Every row comes from one small tree of marks. The marks that hang from a mark follow it in brackets, in alphabetical order. Every link used is in the known rows. Which tree was each row made from?
Known rows
vafin(soku(mipi(dugoz mupuf))): [ 0.31  4.46 -0.67  3.72 -1.71  0.17  3.48  1.57  1.50 -2.32 -3.71 -2.90
 -0.63  0.06  1.49  1.50 -1.12 -0.20  1.18 -0.66 -1.44  1.00]
dugoz(mipi(soku) mupuf(vafin)): [ 0.74 -4.28 -0.54  1.20  3.05 -0.56  0.53 -2.32  0.01 -0.08  4.65 -4.05
 -0.81  1.32 -4.07 -3.82  0.77  0.51 -6.14 -0.31 -0.47 -1.02]
vafin(soku(mipi(dugoz mupuf) misarez)): [ 1.19  4.69 -0.36  2.04 -0.76  1.02  1.28  1.09  0.60 -2.16 -3.06 -2.46
 -0.68  0.16  0.94  3.99 -0.61  0.39  2.36 -0.88 -0.83  1.75]
mipi(soku(misarez)): [-2.23 -0.32  0.96 -2.17  0.12 -0.40 -1.71 -1.21 -1.00  1.31 -0.52 -0.13
 -0.20  0.82  0.81  1.13  1.70  3.08  2.43  0.69  0.11  1.54]
misarez(soku(mipi(mupuf) vafin)): [-2.45 -0.75  0.04 -0.68 -2.30  0.87 -1.45  1.75  1.97  1.29 -2.32  5.57
  2.10 -1.23  3.51  3.36  0.08 -1.62  3.04 -0.11  0.30 -2.43]
soku(misarez): [-0.03 -0.99  1.14 -2.52  0.97  0.22 -3.35 -0.36 -1.08 -0.34 -1.43  1.73
 -0.67 -0.13  0.26  0.55  1.05  0.72  2.51  0.04  0.60  0.42]
soku(misarez vafin): [-1.88  1.98  0.83 -1.73  0.82  0.69 -2.14 -0.78 -0.97  1.76 -1.47  6.04
  1.07 -0.44  2.01  0.25  3.04  1.85  3.72  0.24  1.24 -1.69]
mupuf(mipi vafin(soku(misarez))): [ 0.77  0.17  0.52 -0.25  1.44 -0.61  2.60 -1.25 -0.64 -1.17 -0.57 -5.82
 -3.91  0.99 -2.95 -1.10  2.16  0.68 -1.17 -2.00  1.12  2.09]
misarez(soku(mipi(dugoz) vafin(mupuf))): [-1.55 -1.11  0.70 -1.64 -0.64  0.49 -1.91  1.75  0.45  1.33  0.35  5.42
  3.40 -0.96  3.68  3.30 -0.54 -2.21  1.89  1.59 -0.13 -0.17]
misarez(soku): [-1.18 -4.88  1.50 -2.89 -0.12 -0.83 -3.43  1.06  0.14 -0.32 -1.92  3.03
  0.54 -0.56  1.79 -2.38 -0.26 -1.07  2.40  0.57  0.13 -0.42]
dugoz(mupuf(vafin)): [ 1.86 -3.07 -1.00 -0.07  2.13 -2.08  0.69 -0.99 -0.91 -1.18  1.14 -3.08
 -2.78 -0.52 -3.86 -4.43 -1.08 -2.41 -3.25 -0.09 -0.03 -1.76]
mupuf(mipi): [-1.21 -2.81  1.02 -0.89 -2.62 -0.88  2.38 -0.36  0.58  0.62 -1.94  1.54
 -1.33  0.09  0.24 -3.97 -0.39  0.39 -0.19  0.04  0.78 -0.22]
dugoz(mupuf(mipi)): [ 0.50 -5.37 -0.21 -1.05 -1.54 -2.09  3.45 -1.29  0.49  0.61 -0.57  0.93
 -2.09 -0.42 -2.51 -7.00 -2.74 -1.43 -2.27  0.69  0.38 -2.44]
vafin(soku): [-1.47  0.91  0.56  1.27  1.04 -1.54  2.59 -0.21  0.88 -1.77 -4.20 -2.32
 -1.85  0.51  0.73 -3.48  1.67  0.73  1.43 -0.41 -0.77 -0.01]
vafin(mupuf(mipi(dugoz))): [ 0.69 -0.37  0.35 -1.13 -1.04 -0.84  2.56  0.73  0.16  1.02  2.20 -0.49
  1.06 -0.17  0.19 -2.37 -1.59 -1.60 -2.25  1.36  0.32  1.91]
vafin(mupuf soku(mipi(dugoz) misarez)): [ 0.58  2.54  0.10 -0.24  2.33  0.19  1.08  0.38  0.50 -1.08 -0.03 -3.93
 -0.01  0.42  0.37  5.80  0.37 -1.46  0.25  0.39 -0.82  3.22]
misarez(soku(mipi(dugoz) vafin)): [-1.75 -1.20  1.08 -0.88 -1.84  0.63 -2.34  1.63 -0.10  0.65 -1.73  6.95
  2.65 -0.89  4.10  1.89 -0.62 -0.71  3.36  1.24 -0.18 -0.85]
misarez(soku(mipi)): [-1.77 -5.54  1.38 -2.39 -1.01 -0.09 -3.48  1.21  0.92 -0.54 -2.58  3.12
  0.24 -0.60  2.29  3.17 -0.62 -2.10  2.34  0.41 -0.26 -0.23]
soku(mipi(mupuf) vafin): [-2.71  4.03 -1.08  2.52 -2.92  1.24  1.68  1.05  2.42  1.37 -2.75  4.46
  1.38 -1.08  3.13  4.78  0.92 -0.82  1.82 -0.55  0.19 -3.00]

Which tree is each row?
[-2.36  1.46  0.15 -1.86  1.31  1.48 -1.62 -0.51  0.81  2.44  0.35  4.34
  1.65 -0.58  2.04  9.12  2.67 -1.32  1.73  0.52  0.88 -0.67] | soku(mipi misarez vafin(mupuf))
[-0.18 -4.84 -0.10 -2.16 -1.29 -1.79  2.71 -2.20 -0.24  1.81  0.54  0.01
 -1.84  0.28 -2.63 -4.69 -1.93  0.62 -1.40  0.93  0.49 -1.04] | dugoz(mupuf(mipi(soku(misarez))))
[ 0.64  6.17 -1.10  2.60 -3.90  0.11  2.06  1.84 -0.41  0.58  0.65 -1.39
  2.29  0.10  1.90 -2.15 -2.53  2.49  0.85  0.85 -0.99  1.97] | mipi(dugoz mupuf soku)
[ 2.35 -4.87 -0.43  1.32  3.44 -0.25 -0.40 -1.58  0.17 -1.48  3.79 -2.54
 -1.17  0.49 -4.36 -4.69  0.10 -1.57 -6.31 -0.82 -0.17 -2.04] | dugoz(mipi mupuf(vafin))
[-3.29 -3.10  1.15 -1.73 -1.07  0.31 -2.41  0.84  1.06  1.12 -2.56  6.46
  1.60 -0.86  3.65  2.83  0.92 -1.17  3.34  0.61  0.25 -1.99] | misarez(soku(mipi vafin))
[ 0.67  0.14 -0.37  0.66 -1.56 -1.83  1.90 -0.39 -1.90  0.56  1.30 -0.33
  0.70  0.33 -0.22 -5.60 -3.21  1.87 -0.58  2.39 -1.28  0.82] | mipi(dugoz(mupuf) soku)
[-0.47  0.59  0.09  0.83 -0.16  2.05 -1.33 -0.42  1.43  0.87  2.13 -0.56
  1.99  1.18  0.18  0.71  1.60  2.80 -1.26 -0.94  0.00  0.35] | dugoz(mipi(mupuf soku(misarez)))
[ 1.44 -4.20 -0.25 -0.18  3.82  0.15 -1.25 -2.73 -0.70  0.07  5.19 -3.65
 -0.85  1.40 -4.53 -1.89  1.13  0.97 -5.20 -0.51  0.01 -0.38] | dugoz(mipi(soku(misarez)) mupuf(vafin))
[ 1.46  0.77 -0.49  2.69  1.02  1.71 -0.82  0.62  1.58 -1.35  2.31 -2.47
  0.62  0.42 -1.28 -1.08  1.40 -0.35 -3.89 -2.10  0.14 -0.62] | dugoz(mipi(mupuf(vafin)))
[-2.68 -0.37  1.20  0.07  1.31  1.58 -1.77 -1.76  0.34  1.99  1.72  3.47
  2.47  1.47  1.41 -0.10  3.91  4.09 -0.14  0.07  0.27 -0.56] | dugoz(mipi(soku(misarez vafin)))
[ 4.18  7.92 -1.38  3.15 -0.01  0.72  1.10  2.03 -1.25 -2.55  0.66 -5.51
 -0.32 -0.21 -1.00 -1.14 -1.27  0.19 -0.15 -1.42 -0.31  2.48] | mipi(dugoz mupuf(vafin(soku(misarez))))
[ 3.02 -0.56 -0.13 -0.49  0.66  0.75 -2.61 -0.06 -2.06 -1.60  0.96 -0.42
 -1.22 -0.37 -1.73  5.07 -2.36 -1.42 -0.22  0.31 -0.25  1.37] | soku(mipi(dugoz(mupuf(vafin))) misarez)
[ 1.74 -1.96 -0.99  0.25  3.13 -1.41  1.22 -1.49 -0.42 -1.96 -0.16 -5.18
 -3.82  0.00 -4.11  0.05 -0.28 -2.14 -2.19 -0.85 -0.28 -0.78] | dugoz(mupuf(vafin(soku(mipi misarez))))
[ 0.34  1.32  0.08  0.73  3.16  0.00 -0.39 -0.61 -0.51 -2.56 -1.40 -6.02
 -3.51  0.60 -1.80  4.87  2.68 -0.54 -0.02 -1.91 -0.03  1.85] | mupuf(vafin(soku(mipi misarez)))
[-0.99 -3.15  0.30 -1.32 -2.18  0.52 -2.44  2.07  1.89 -0.45 -2.28  2.14
  0.72 -0.98  2.20  3.58 -1.46 -2.55  2.12 -0.32 -0.15 -0.58] | misarez(soku(mipi(mupuf)))
[ 1.18  4.84 -1.58  2.88  0.45 -0.32  2.44  1.19  1.09 -2.00 -1.12 -6.32
 -1.84 -0.22 -1.32 -1.03  0.90 -0.93 -1.00 -2.27 -0.05  0.13] | mipi(mupuf(vafin(soku)))
[ 1.41 -4.47  0.39 -1.30 -0.25 -0.39 -2.75  1.32 -0.80 -1.48  0.27  0.77
 -0.02 -0.78 -0.04  1.27 -2.83 -2.87 -0.03  0.67 -0.55  0.40] | misarez(soku(mipi(dugoz(mupuf(vafin)))))
[ 0.29  4.34 -1.21  0.05  0.06  0.50 -0.66  0.01 -0.48  0.71  1.87 -5.42
 -0.71  0.41 -1.38  3.21  1.35  1.68  0.09 -1.42  0.58  1.88] | mipi(mupuf(vafin) soku(misarez))
[-2.77  0.92  0.08 -0.73 -0.44 -0.58  3.13 -0.40  1.22  3.15  0.52  3.88
  1.67 -0.48  1.67 -1.93  2.03 -0.57 -0.38  0.87  1.14 -1.68] | soku(vafin(mupuf(mipi)))
[-1.14 -3.33 -0.24 -1.83 -1.45 -1.55  3.41 -2.43 -0.19  2.88  0.51  2.27
 -0.95  0.11 -1.81 -4.84 -0.90  1.19 -0.77  1.08  0.80 -2.20] | dugoz(mupuf(mipi(soku(misarez vafin))))
[ 1.18  0.58  0.94 -0.73 -0.92  1.51 -3.43  0.72 -1.47 -1.24 -1.20  2.31
  0.23 -0.18  1.42  6.34 -1.38  0.12  2.43  0.58 -0.30  2.16] | soku(mipi(dugoz) misarez)
[ 1.85  1.94 -0.35  2.51  2.25  1.97 -0.60  0.13  1.37 -1.79  1.68 -4.11
 -0.02  0.91 -1.77 -0.07  2.31  0.50 -2.87 -2.61  0.11  0.30] | dugoz(mipi(mupuf(vafin(soku(misarez)))))
[-0.05  8.71 -1.02  1.50 -2.98  1.30  0.80  1.01 -1.23  2.47  1.24  2.44
  3.58 -0.06  2.67 -0.12 -0.49  4.03  3.07  0.80  0.10  1.09] | mipi(dugoz mupuf soku(misarez vafin))
[ 3.69  0.21 -0.66  1.21  0.52 -1.32  0.53  0.47 -2.49 -1.88  1.89 -1.49
 -0.73 -0.54 -2.22 -5.71 -3.20 -1.19 -2.28  1.01 -0.65  0.33] | mipi(dugoz(mupuf(vafin)))
[ 0.09  2.80 -0.30 -0.34 -0.64 -0.59  0.74 -1.22 -2.71  2.42  1.95  3.54
  2.03  0.19  0.60 -3.45 -1.20  3.44  1.65  2.39 -0.21 -0.06] | mipi(dugoz(mupuf) soku(misarez vafin))
